Each row was made from one path, in order. Every step used is in the known rows, and no mark comes twice. Write each row's path.
(in the rows, 128 means zero)
Known rows:
zomuz, dimi, sulo, rabo, rubig: [ 95 151 138  99  86  94 123  81 146 129 126 151 141  97 143 127 129 130
 124  73  65 126 124 103]
lenan, vuvik, sulo, rabo, rubig: [104 145 129 136 122  97 115  97  77 114 164  85 109 130  83 114 126 138
 101  64  98 124 122 115]
dimi, sulo, rabo, rubig, lenan, vuvik: [108 148  98  93  98 142 125 115 141 131 158  84 104 107 106 107 101 134
 127  78 104 143 160 122]
vuvik, rabo, rubig: [107 165 138 151 139 109 142 112  84 131 178 142 161 156 176  86 125 156
  79  94 125 113  99  92]
rabo, rubig, lenan, vuvik, sulo: [117 152 121 115 123 141 118 113  54 103 218  74 124 176  91  92 130 144
 115  80 122 126 119 107]
dimi, sulo, rabo, rubig, vuvik: [ 84 152 103 124  93  95 124  95 159 128 128 161 103  72 150  94 117 160
  92 106  96 105 142 110]
tomezu, rabo, rubig, sulo: [ 93 123 134 125 111 102 130 117 115 110 172 132 161 136 157  85  92 122
 106  53  77 100  82 118]
lenan, vuvik: [ 84 146 143 123 117 115 159 119  66 126 140 106 113 173  97  58  79 149
  92  76 140 145 152 106]
tomezu, dimi, sulo: [ 97 149 148  90 119 115 170 105 124 137 121 138 103 118 164  67 104 156
 116  78 114 129 158  91]
zomuz, dimi, sulo, rabo, rubig, vuvik: [ 93 155 143 115  87  89 121  73 163 108 116 180 123  78 143 103 133 159
 120  95  84 113 131 105]
sulo, rabo: [ 79 145 145 108  91 102 151 103 121 143 131 126 125 130 115 101  78 122
  98  66 105 123 127 103]
rubig, vuvik: [ 80 147 146 132 102 101 162  99 104 118 138 170 119 153 135  45  90 166
  84 101 139 104 132  89]
dimi, sulo, vuvik, rabo, rubig: [109 196 120 152 137  86 147 128 105 148 188 137 104 125 161  92 147 177
  75  92 114  96 112  82]
vuvik, sulo: [ 85 148 140 115 105  91 147 101  55 136 175 125 115 179 122  87 114 143
  86  69 114 105 109  75]
zomuz, dimi, sulo: [ 84 158 152  87  89  99 155  86 112 134 130 168 123 147 147  81 113 147
 112  83  94 132 138  82]
vuvik, rabo: [106 161 155 128 131 110 167 109  82 142 161 146 134 172 156  62  87 153
  80  83 147 116 112  78]
lenan, vuvik, rabo, rubig, sulo: [124 147 154 156 141 123 139 110  81 116 166 123 158 161 130  81  93 158
 124  74 133 139 104 139]
dimi, sulo, vuvik, rabo, rubig, lenan: [130 192 119 117 124 122 146 136 116 140 218 124 107 141 153 103 144 171
 101  89 113  97 111  77]
dimi, sulo, rabo: [ 80 150 113  87  84  95 154 101 143 162 119 136  93 107 132 102  85 135
  96  72 102 121 144  99]
zomuz, dimi: [ 91 142 178 105  93 105 153  87  88 119 138 158 151 173 127  83 104 133
 113  72 105 131 115  77]

Write each row's path:
[115 167 143 158 153 122 141 120  66 124 172 116 138 160 136  62 113 166
  82  96 145 132 127 107] | lenan, vuvik, rabo, rubig
[117 131 140  84  99 140 141  96  83 120 179  71  85 161  50 106  92 123
 131  47 125 128 137  94] | rubig, lenan, vuvik, sulo, rabo
[115 193 175 114 119  84 173 102 107 138 158 160  98 150 137  90 133 171
 101  74 114 107 120  51] | zomuz, dimi, sulo, vuvik, rabo
[109 146 122 119 122 151 127 120  86 107 189  88 137 167 104  81 106 142
 117  89 124 142 132 118] | rabo, rubig, lenan, vuvik
[ 94 152 130 126 107  90 114  90  93 128 173 113 132 126 120 126 137 124
  97  61  80 105  91 105] | vuvik, sulo, rabo, rubig
[ 88 151 151  77  76  95 152  77 146 136 112 159 114 113 127 109 103 132
 126  60  81 126 139  82] | zomuz, dimi, sulo, rabo
[116 186 148 169 145  92 152 130  79 134 195 125 130 153 146  95 139 168
  76  83 119  91  93  85] | sulo, vuvik, rabo, rubig
[112 144 121  99  98 125 113  99 104 120 205  97 134 139 109 137 131 117
 128  61  85 103  93  98] | vuvik, sulo, rabo, rubig, lenan
[ 91 140 143 105  95  90 142  85  87 139 159 118 106 145 101 110 104 119
 102  52 101 106 110  84] | vuvik, sulo, rabo
[125 186 169 115 148 103 190 120 118 145 152 133  77 119 156  72 125 182
 102  73 132 105 142  66] | tomezu, dimi, sulo, vuvik, rabo
[102 158 155 141 131 108 173  99  93 122 151 178 116 157 157  36  96 180
  76 107 162 101 122  74] | rubig, vuvik, rabo
[109 139 126 112 111 145 124 119 117 113 168  80 131 133  82 112  92 124
 132  73 111 138 140 124] | sulo, rabo, rubig, lenan, vuvik
[ 84 175 122 114 104  81 165 126 110 155 160 135  77 139 126  88 113 161
  87  80 111 106 140  82] | dimi, sulo, vuvik
[102 144 144 140 119  82 137 127 113 110 190 115 137 129 124 103 110 133
 100  44  65  80  76 107] | tomezu, rabo, rubig, sulo, vuvik
[ 92 123 158 106  84 100 149  98 137 141 126 137 143 135 108 119  54 110
 144  48  94 128 105 126] | rubig, sulo, rabo
[111 150 135  73  83 130 118  86 164 121 157 136 142 109 137 136 123 124
 150  70  68 128 124 100] | zomuz, dimi, sulo, rabo, rubig, lenan
[ 87 141 147 117  92  87 148  79 105 121 147 147  86 126  99  87 106 152
  97  76 116  89 121  82] | rubig, vuvik, sulo, rabo
[ 88 146 130 143 106  94 127  95 135 109 129 151 131 102 134  93 110 148
  96  95 103 102 119 110] | sulo, rabo, rubig, vuvik
[134 189 154 137 164 101 159 123 120 132 173 131  98 100 178  85 156 188
 103  81 111 103 125  84] | tomezu, dimi, sulo, vuvik, rabo, rubig
[102 149  93  87  86 131 117 108 157 139 166 121 123 105 139 124 108 124
 125  78  84 122 132 113] | dimi, sulo, rabo, rubig, lenan
[ 97 135 140 140 106 111 128 109 101 125 163 143 179 152 144 109  97 130
 124  72  89 127  87 141] | rabo, rubig, sulo
[103 144 134  97 119 109 135 103 158 129 116 123 120  67 169 113 122 142
 128  71  78 124 141 117] | tomezu, dimi, sulo, rabo, rubig
[118 151 153 148 131 110 140 107  94 129 174 157 179 160 165  95 101 139
 117  73 114 119  75 126] | vuvik, rabo, rubig, sulo
